Each row was made from one walk, in order. Every step used is in the known rows, and no mark comes twice. Write each row's walk.
In the rows, zero is written as 128.
Known rows:
g -> m -> t -> p -> a: [110 102 204 106 193  96 108 117 125 102  90 115 139  47 136 102 197 119
 129 143 172 106  62  93  81 110 137  98 141 161 124 112 172 147]
c -> t -> w -> a -> p -> y: [148 116 125 134 158  93  91 148 104 113 180  75 157 113  95 107 169 101
 159 130 168 181 101  79 161 109 131 132 109 138 156 124 134 186]
c -> y -> p -> a -> u: [159 125 157 137 121 119 136 152  88 136  78 129 116  91 119 132 150  97
 181 145 154 170 109  93 153 122 121 119 155  91 130 118 134 102]
y -> p: [137 118 191 132 163 157  97 147 125 145  83  99 126  74 135 120 118 135
 121 130 150 156  51 111  94 137 144 134 106 129 146 114 136 101]
t -> m -> a -> p -> y: [154  95 139 178 177  94 106 132 132 118 119 141 159  68 136 129 162 125
 145  98 183 146  63  99 157 181 123 146 119 113 165 149 147 159]
u -> t -> w: [136 123 157 116 157 123  95 101 154 143  88  74 132  66 115 114 124 148
 105 117 149 143  70 113  81 151 138 134 110 146 184 100 120 119]
g -> m -> t: [125 121 189 109 195 113  74 136 118 125  98  94 138  47 122 106 191 134
 119 158 164 149  40 104  72  96 164 116 102 178 132 107 170 120]
a -> z: [183 146 174 128 120 117 106 156 115 145  93  86 132  85 151 120 141 118
 127 164 157 161  55 103 122 152 158 129 114 122 171 116 124  88]
g -> m -> a -> p -> y: [133  94 162 158 193 102  86 143 123 103 141 122 150  63 111 119 199 128
 141 130 194 132  72  95 146 125 138 134 102 152 164 120 151 151]
t -> m -> a: [156 104 166 181 170 117  97 126 137 146  93 115 147  64 145 128 154 144
 118  89 178 148  64 108 126 179 131 127 137 136 155 142 141 108]
z -> a -> u: [169 132 146 109 168 114  88 125  89 114  80  73 157  85 118 140 157 100
 160 158 156 189  75 131 135 123 168 129 119 151 127 140 150 104]
p -> a: [165 121 175 114 150  93 113 124 111 143  98 104 132  89 142 134 156 120
 130 125 160 176  87 111 137 127 138 128 141 139 132 105 134 108]
m -> t: [166 112 176 100 190 112  87 140 120 136  83  97 143  56 133 116 163 113
 118 152 151 179  51  97  81 126 165 136  98 145 149 112 154 111]
c -> y -> p -> a -> u -> t: [144 130 141 114 106 116 146 127  98 145  80 144 124 102 108 119 136  96
 160 144 148 161 118  91 118 127 117 112 144  91 148 101 146  91]
c -> y -> p: [154 116 158 138 143 136  95 160 106 151  78 128 111  80 124 108 135 138
 142 138 136 161  54  99 115 113 133 131 118 102 147 115 123 102]
c -> y -> p -> a -> z: [177 130 167 123  85 101 135 158  86 147  90 128 113 106 147 107 146 105
 151 159 151 143  83  82 143 147 117 116 154  87 155 112 129  92]
p -> y -> c -> t -> m -> g: [129 147 126 145 136 127  90 129 108 115 117 111 183 100 149  83 149 122
 197  94 110 173  34 101 100  81 102 120 119 147 127 157 160 125]
t -> p: [147 108 178 139 175 139 100 138 142 129  74 107 125  59 137 113 133 133
 132 128 150 137  46 108 105 134 145 129 118 121 156 121 125 123]
u -> a -> p: [178 136 150 121 210 125  92 139  79 118 123  99 162  94 107 111 114 114
 129 173 147 158  48 100 119 149 165 132 107 117 135 130 129 132]
z -> a -> c -> t -> m: [168 122  91 122 171 106  47 103  77 116 129 113 215  81 121  83 164 132
 145 120 143 162  69 130 133 125 133 132  97 123 114 169 147 156]
c -> t: [168 124 138 128 136 124  85 142 102 149 120  87 153  83 123 100 149 120
 135 129 148 194  72 102 122  99 144 125  94 130 138 127 142  85]
t -> w -> a -> u: [147 136 177 146 168 126 105 148 123 125 116  55 127  91 105 146 154 111
 156 143 180 178 112 103 139 135 161 118 145 158 151 111 116 144]
z -> a -> p -> y -> c: [148 108 135  98 193 114  67 127 104 102 132 107 186 101 129 117 156 106
 171 150 146 157  47 111 119 123 128 149  83 163 136 128 160 150]
y -> p -> a: [138 116 195 117 149 125 122 131 112 144  90 106 129  87 144 126 133 119
 126 121 161 152  80 107 116 142 127 127 138 130 130 110 143 107]
g -> m -> a: [132 104 186 165 182 124  76 135 129 129 116  99 139  55 123 118 189 152
 113 122 190 136  73 102 113 124 149 112 121 172 154 113 145 103]
g -> m -> t -> p -> a -> u: [110 114 199 119 183 113 126 126 121  92  82 110 141  42 125 117 198  96
 160 158 182 116  87  93  96 115 143  98 148 150 120 123 176 140]
u -> t -> w -> a: [128 130 169 116 163 111  95 116 139 150 126  70 134 106 106 118 139 136
 102 123 160 159  94  98  90 135 147 116 128 166 173  87 124 139]
z -> t -> w -> a: [158 137 196 122 189  94  79 140 125 154 129  33 134  66 131 133 188 122
 145 118 169 175  84  89 115 133 144 138 124 170 144 123 130 148]
z -> t -> p -> a -> c -> y: [198 106 146 117 179  87  83 132  95 130 102 142 156  37 143  98 207 111
 185 127 142 135  96  81 146 123 106 149 125  75 144 139 117 173]
p -> a -> c: [180 112 162 109 177 106  86 124 100 127 116 125 169  74 136 120 168 121
 133 132 159 163 104 115 144 132 138 147 121 114 143 106 111 154]
a -> u -> t -> p: [131 129 158 131 152 152 127 121 149 125  72 112 138  64 115 115 123 107
 140 140 151 138  79 103  85 144 147 117 110 110 169 118 141 108]
p -> y: [158 114 141 127 159  84  93 142 123 129  89 113 129  78 136 134 164 135
 150 133 140 191  61 117 131 100 138 146 109 125 157 118 141 115]
w -> a -> c -> t -> m: [160 132 124 149 163 114  66 141  86 141 168 123 193 110 119  88 166 128
 137 116 160 174 101 102 135 114 140 116 107 120 120 140 134 171]
z -> a -> u -> t -> w: [142 133 132  98 162 115  93  84 124 113  78  54 156  76  95 130 136 112
 142 142 158 155  88 130 103 152 151 127 122 158 165 124 142 117]
g -> m: [124 133 182 137 168 121  78 138 123 135 104  91 129  65 125 117 171 157
 123 141 163 145  48 121 107  93 159 114 113 168 132 108 144 112]
g -> m -> a -> p -> y -> c: [114  93 173 162 197 137  77 144 133 104 161 124 172  68 121 111 188 131
 156 131 186 115  70  84 117 125 115 128  91 175 159 115 162 143]
z -> t: [177 136 181 116 175 104  82 141 119 161  93  66 142  44 150 131 177 124
 148 122 149 182  51 103 108 126 147 152  91 141 137 133 145 100]
w -> t -> p -> a -> c -> y: [148 102 120 147 146 125  83 133  82 113  96 170 139  89 120  92 198 107
 142 152 144 161 110  84 159 104 118 131 151  70 157 116  88 200]

Which walk is each row?
[129 121 164 141 156 147  75 141 119 142 174  55 169 111 115  98 151 123
 146 123 159 167 103  78  97 103 116 109 113 179 139 112 138 131]
y -> c -> t -> w -> a
[168 152 128 137 162 142  65 125  89 116 117 114 196  75 130  67 149 122
 161 105 122 164  51 112 124 109 145 131 108 114 137 158 112 166]
a -> c -> t -> m -> g
[160 127 172 124 198  75  86 146 121 127 155  56 145  72 121 136 198 101
 175 126 173 169  81  82 148 135 135 154 106 151 155 129 134 195]
z -> t -> w -> a -> p -> y
[159 139 177 139 160 122 107 162 102 139 120  83 136 110 116 146 161  94
 153 158 172 201 107  99 138 113 173 114 130 149 131 109 135 119]
w -> a -> u
[145 148 162 117 143 123 116 141 116 151 123  97 146 121 104 135 148  95
 131 153 163 194 113  96 104 119 169 104 117 149 149  95 145 109]
w -> a -> u -> t
[169  60 109 161 184 123  69 134 118  89 138 145 191  51 122  78 189 116
 160 116 157 146 109  85 140 122 101 145  91  78 186 150 136 159]
m -> a -> c -> t -> p -> y
[150 135 124 155 128 115  96 127 111 153 110 106 156  82 136 101 140 140
 140 102 148 176  56 112 123 120 129 119 113 124 121 151 152 100]
c -> t -> m
[163 132 183 126 181 106  78 125 138 149  89  34 130  25 141 131 173 137
 151 111 158 159  56 106 110 149 134 159 108 149 156 137 125 127]
z -> t -> w
[ 86 102 145 162 156 161  87 140 137 107  92 131 137  90 142 114 167 120
 151 139 133 167  62  95  94  96 105 132 119 132 159 121 139 154]
w -> t -> p -> y -> c
[ 84  93 180 127 209 128  81 137 150  86 102 130 156  42 141  93 190 138
 164 150 147 105  35  92  45  83 107 112  98 169 140 117 192 148]
g -> m -> t -> p -> y -> c
[141 117 138 139 142 130  99 116  95 133 132 139 190  81 135  88 142 125
 142  96 157 137 100 111 128 145 100 128 122  91 113 149 144 153]
y -> p -> a -> c -> t -> m
[141 112 121 133 138 122  84 144 112 131 138 107 172  95 137 100 160 125
 173 128 130 192  76  95 106  75 101 134  81 138 139 127 169  93]
p -> y -> c -> t
[162 149 168 142 166  95  92 128 127 168  87  84 144  42 162 132 169 137
 154  95 154 162  38 114 111 149 134 145 113 136 119 159 155 114]
z -> t -> m
[134 114 169 101 145 109 135  97 141 136  83 127 139  82 134 106 136 117
 115 116 150 126  85  99  92 144 122 112 136 120 155 101 145 119]
u -> t -> p -> a
[111 115 193 121 202 115  71 119 136 110  94  64 131  27 114 109 183 150
 119 144 171 124  48 108  74 116 152 119 117 184 151 110 150 143]
g -> m -> t -> w
[149  92 172 159 213 139  48 133 118 112 138 120 173  39 115 102 200 154
 117 132 186 123  90 108 122 128 147 130 102 147 163 116 122 151]
g -> m -> a -> c
[173 126 123 122 205  90  96 139  81  99 123 118 159 101 109 117 135 118
 154 171 135 170  52 107 135 129 145 142 108 105 145 136 145 144]
u -> a -> p -> y
[149 122 146 131 143 157  79 145 113 150 138  88 176  90 133  93 138 125
 148 129 142 177  72  91  91  98 118 125  82 152 133 120 153  80]
y -> c -> t
[144 113 157 128 178 137  88 150 129 122 134 124 165  87 134 121 143 117
 164 143 152 155  53  98 116 126 122 153  79 140 153 113 141 144]
a -> p -> y -> c
[121 121 167 153 159 136 104 120 133 127 112 103 149  61 100 122 179 125
 125 135 190 138 105  99  99 135 148 104 113 162 168 108 164  84]
g -> m -> a -> u -> t
[152 124 136 125 211 124  89 142  92 101 142 121 183 105 118 109 126 120
 167 173 131 157  51  95 102 126 122 138  97 125 136 129 153 139]
u -> a -> p -> y -> c
[133 141 143 132 141 113 107 104 142 163  82 123 145  83 135 116 121 150
 110 100 146 151  47 122  82 152 135 122 117 131 147 121 149 105]
u -> t -> m
[186 122 132 120 225 123  61 134  76 111 114 117 185  79 111  99 135 139
 129 174 132 163  73 119 112 130 154 139 103 101 142 129 117 145]
u -> a -> c
[158 109 162 124 129 105 121 143  92 150  85 135 114  95 132 115 149 122
 148 129 147 159  85  91 137 117 114 123 151 105 134 108 131 105]
c -> y -> p -> a
[150 109 145 140 148 142  96 137 121 128 105  99 152  70 127  88 141 120
 141 122 143 153  63  92 107 109 133 121 101 113 144 137 142 106]
c -> t -> p
[108 117 167 163 166 139 103 103 154 114 107  73 143  43  90 125 170 139
 126 122 197 115 112 104  99 154 135 110 130 168 189 113 146 112]
g -> m -> a -> u -> t -> w
[128 115 127 129 146 116 131 121 148 105  69 134 137  72 118 124 142 111
 166 137 139 151  82 110 102 123 127 127 111  97 176 121 153 118]
a -> u -> t -> p -> y
[168  98 119 106 154 103  99 107 113 127 101 179 155  80 118  80 159 122
 141 134 137 119 105  89 119 125 109 126 127  71 173 100 111 167]
u -> t -> p -> a -> c -> y
[169  94 111 105 190 134  46 111  87  95 121 109 205  70 113  69 165 111
 146 140 135 141  74 111 121 110 137 131  86 110 138 154 135 163]
z -> a -> c -> t -> p
[155 121 139 138 145 126  82 122 121 134 114  55 146  63 112 102 143 136
 136 117 154 171  78 105 122 119 133 133 109 136 159 130 122 113]
c -> t -> w
[149 107 184 126 163 111 121 121 128 126  82 115 131  75 148 118 148 118
 136 116 157 134  75 103 126 140 129 120 150 124 140 114 131 131]
t -> p -> a
[123 128 143 209 138 152 106 132 115 130  85 112 139  80 125 144 179 105
 130 119 188 191 101 101 149 166 143 123 156 127 154 153 133 127]
w -> t -> m -> a -> u
[174 148 205 127 148 105 108 165 116 149 123  67 137  80 159 113 183  89
 158 151 162 140  63  69 109 151 147 116 123 129 152 136 145 128]
w -> a -> z -> t -> p
[181 112 119 132 206 140  64 152  59 114 108 150 167  85 100  80 126 142
 150 177 118 147  72 102 108 120 131 135 113  64 142 129 114 144]
u -> a -> c -> y -> p
[154 127 156 133 166 126  85 148 102 132 180  57 161 106  93 101 150  99
 136 137 181 168  97  77 145 130 152 124 107 151 148 118 117 170]
c -> t -> w -> a -> p
[171 152 212 105 116 100 134 146 106 159  97  69 137  67 171 128 165  89
 152 137 165 140  75  85 115 172 117 137 129 117 141 134 160  90]
y -> p -> a -> z -> t
[106 121 204 119 209 100  73 136 123 115 134  60 136  71 105 112 202 136
 118 152 183 139  73  93  80 102 161 100 131 204 138  96 156 169]
g -> m -> t -> w -> a
[150 118 176 138 153 124 140 129 123 113  71 111 133  70 136 136 150  92
 165 135 169 146 103 104 140 141 137 119 154 112 138 126 135 124]
t -> p -> a -> u
[177  98 122 106 185 130  42 134  69 114  98 137 168  84 110  90 156 131
 151 155 130 147  68 116 126 115 136 142 101 100 144 131 119 155]
z -> a -> c -> y -> p
